What can hang from each mark
nelan: somer
pimenag: mive somer
mive: nelan pimenag rumu tudot
somer: nelan pimenag rumu tudot
tudot: mive somer

Every row comes from one small tree of marks. The marks that hang from a mark follow it in brackets, in alphabetical order. Every link used is in the known rows. Which tree was each row made from?
Known rows
tudot{mive somer{nelan pimenag}}: [-30.9   2.2 -14.7  27.2   1.4 -25.4  20.4   7.7  -0.4   4.7 -12.8  12.1
  -0.4   0.7   4.6  25.4  22.2   8.9]
mive{rumu tudot{somer}}: [ -0.6  13.6 -13.6  36.3  -5.0  -6.8  11.7   4.4  -5.1 -12.4   2.2   3.0
  -7.2  23.8 -12.0   0.9   5.4  -4.2]
nelan{somer{pimenag rumu tudot{mive}}}: [ -8.2  -1.0 -16.3   7.6  13.1  -8.8  18.1  14.6 -17.9   6.4   1.4  25.2
  12.9   2.5   0.6  31.9  20.7  27.8]
mive{rumu}: [ -2.7  22.3  -6.3  12.4  -2.9   3.9   4.5   6.9 -12.3 -15.3   2.1 -18.4
   0.3  -2.3   6.6   7.1  -4.8  -8.3]
mive{nelan}: [ -3.1   6.2   1.1  -4.2 -14.6 -11.9  22.0   5.5  -5.0   4.8  -2.5  23.7
   0.0   8.6  14.4   3.7   6.4   0.2]
somer{nelan tudot{mive}}: [ -9.4   6.8 -17.6   8.2  17.4 -13.4  24.2  -2.2   9.3   0.7 -16.2  11.6
   5.5 -17.5  -0.4 -17.8  10.1  32.4]
pimenag{mive somer{nelan}}: [  1.3  13.4  -2.5  30.5  -2.0   0.0   4.4  -3.8   0.7  -8.1  13.4  -1.0
  -3.5 -32.1  10.7  24.4 -16.1   7.5]
tudot{mive{nelan} somer{pimenag}}: [-19.3  -0.8  -2.2   1.7 -14.2 -30.7  23.8  12.7  -4.8  19.7 -12.4  31.5
   4.6  27.0  14.4  25.2  28.0   1.5]
tudot{mive{nelan rumu} somer}: [  2.9  14.7  -5.7   7.0 -22.1 -25.0  21.5   5.7  -2.7   4.0 -13.0  15.3
   8.6  25.8  10.0   2.5  15.1  -1.2]
mive{pimenag tudot}: [ 3.6 14.5 -5.6 10.3  4.7 -8.5 12.3  6.7 -0.6 -6.0 -2.2 27.0 -6.8 -0.4
 -6.8  6.8  0.3 11.9]
pimenag{mive somer}: [  8.8  16.6   4.7  20.4  -2.8   4.6  -3.8  -2.6  -4.4  -0.3  18.4  -8.1
   1.4 -15.2  10.6  24.8 -18.0   5.8]
tudot{mive{pimenag} somer{nelan rumu}}: [  2.3   8.0  -7.4  25.7  -6.1 -20.9  11.6   7.7   3.3   3.2  -7.9  22.9
   1.3  -6.8  -5.4  26.3   7.4  29.3]
pimenag{mive{nelan rumu}}: [ 15.2   9.7   2.6   5.7 -11.2  -6.1   8.1   2.9  -3.5  -4.8   3.5   6.2
  -3.3   4.4  16.6  22.4  -9.6 -19.6]
tudot{mive{rumu} somer}: [ -0.6  19.7 -10.9  21.2  -7.9 -14.2   9.0   3.8  -3.1  -2.7  -9.4  -9.9
   5.4  14.9  -0.9   2.8   9.4   2.8]
nelan{somer{pimenag tudot}}: [-27.4   4.6 -21.0  15.8   7.5   0.4  22.5   5.7 -12.4  -2.7  14.4  13.7
  14.7  -0.9  -5.2  16.4  15.6   9.0]
pimenag{mive{tudot{somer}}}: [  6.4  -2.6  -4.7  39.1  -0.5 -12.4   6.6  -6.6  12.0   4.0   8.2  18.0
 -15.9  21.3 -15.3  18.1  -0.1   4.4]
mive{pimenag{somer} tudot}: [  8.4  24.1  -2.3  14.2  -0.8  -2.0   8.3   9.7  -8.2  -6.6   8.6  22.6
   2.3 -10.8   1.0   9.1  -6.1  19.1]
nelan{somer{pimenag rumu tudot}}: [-15.3  -1.9 -15.0  17.6   9.0   4.6  14.9  11.9 -20.7  -1.1  18.6  16.2
  10.6   3.3  -4.1  35.7  13.6  16.4]

Which tree is each row?
[-14.2  -7.8  -8.0  31.4  17.5 -13.7  13.5   7.5  -1.2  -8.1  -3.2  24.9
 -24.1 -10.1   5.2  41.3   2.6  -5.7] | somer{nelan pimenag{mive{tudot}}}
[ -2.0 -10.5   3.3   6.2   3.4 -19.3  17.5  10.7  -5.0   5.9  -2.8  45.3
 -18.5  16.9  15.0  40.6   7.5 -12.1] | somer{pimenag{mive{nelan tudot}}}
[-19.6   5.6 -10.8  -2.8  21.5  -9.3  14.1   9.5  -5.5   9.0 -12.9   3.4
   8.7  -0.4   4.6   8.4  16.8  18.9] | somer{pimenag tudot{mive}}
[ -1.5   3.2  -2.5   1.7 -20.4 -30.5  25.0   2.4   4.8  18.2 -12.8  32.0
   5.0  25.7   6.8  -0.2  19.2  11.8] | tudot{mive{nelan} somer}
[  9.4  24.5  -8.8  13.9   4.4  -2.1   8.1  11.2  -8.6 -20.0  -1.3   9.9
  -3.4  -1.2  -3.1   8.1  -4.7  -2.2] | mive{pimenag rumu tudot}
[ 10.6  24.4   5.2 -15.9 -15.7 -20.7  18.4  11.4  -5.7  10.2  -5.6  36.8
  18.5  -9.6  23.0   9.5   3.4  20.0] | tudot{mive{nelan pimenag{somer}}}
[ -9.8   7.6  -9.6  18.8  21.8  12.2  -1.9   5.2  -5.1 -10.0  12.3 -22.6
   2.5  -3.7   2.2  30.7  -7.8 -13.2] | somer{pimenag{mive{rumu}} tudot}
[-22.4  12.3 -21.4  13.5  24.0  -7.3  19.1  12.6  -7.0 -13.6 -15.2  -4.2
   8.0 -15.8   8.7   8.7  12.6   6.7] | somer{nelan pimenag tudot{mive{rumu}}}
[-20.1  -4.6  -8.7  29.2   1.3 -21.3  12.0  15.6  -9.2   6.9 -10.3  13.4
  -6.3   4.0   5.7  44.7  20.5  16.2] | tudot{mive somer{nelan pimenag rumu}}
[ 20.7  -7.9   3.2  12.9 -20.2 -12.2  16.5   3.6 -10.1   6.9  17.1  44.2
  -1.1   8.2  10.7  44.8   0.6   3.3] | pimenag{mive{nelan{somer{rumu}}}}
[  2.5  21.5  -8.9   1.6  10.8  -3.8  12.0   1.7  -2.2   5.6  -2.1   0.8
  19.0 -11.1   5.8 -13.9   2.2  36.7] | pimenag{somer{tudot{mive}}}
[  8.6  16.5  -2.3 -10.4 -11.1 -19.0  20.1  11.2  -9.3  -1.1 -19.8  15.4
   5.0   9.5  22.7   1.4   8.8  -3.1] | tudot{mive{nelan rumu}}
[ 12.8  18.4  -3.3  -0.9  -8.5 -11.9  20.6  13.8  -7.7 -12.5  -4.2  37.1
  -2.9   9.8   7.0   7.3   2.0  -6.0] | mive{nelan pimenag rumu tudot}
[  7.1   7.6 -10.9   7.5  17.1 -10.9  14.7   5.8   3.6  -0.1 -10.0  20.4
   7.4 -23.2  -3.9   9.7   3.6  42.0] | somer{nelan rumu tudot{mive{pimenag}}}
[-15.3  -4.9 -10.7   6.2 -10.5 -22.8  37.0  16.3 -19.3  -0.9   1.3  63.1
  -2.8  19.6  10.6  27.3  25.7  -4.3] | mive{nelan{somer{pimenag}} tudot}
[ 15.9  -6.2   4.7   6.1  -3.2 -19.5  17.6   0.9   5.2   5.8  -2.9  45.2
 -18.6  14.3   8.0  16.0  -0.1  -1.7] | pimenag{mive{nelan tudot}}
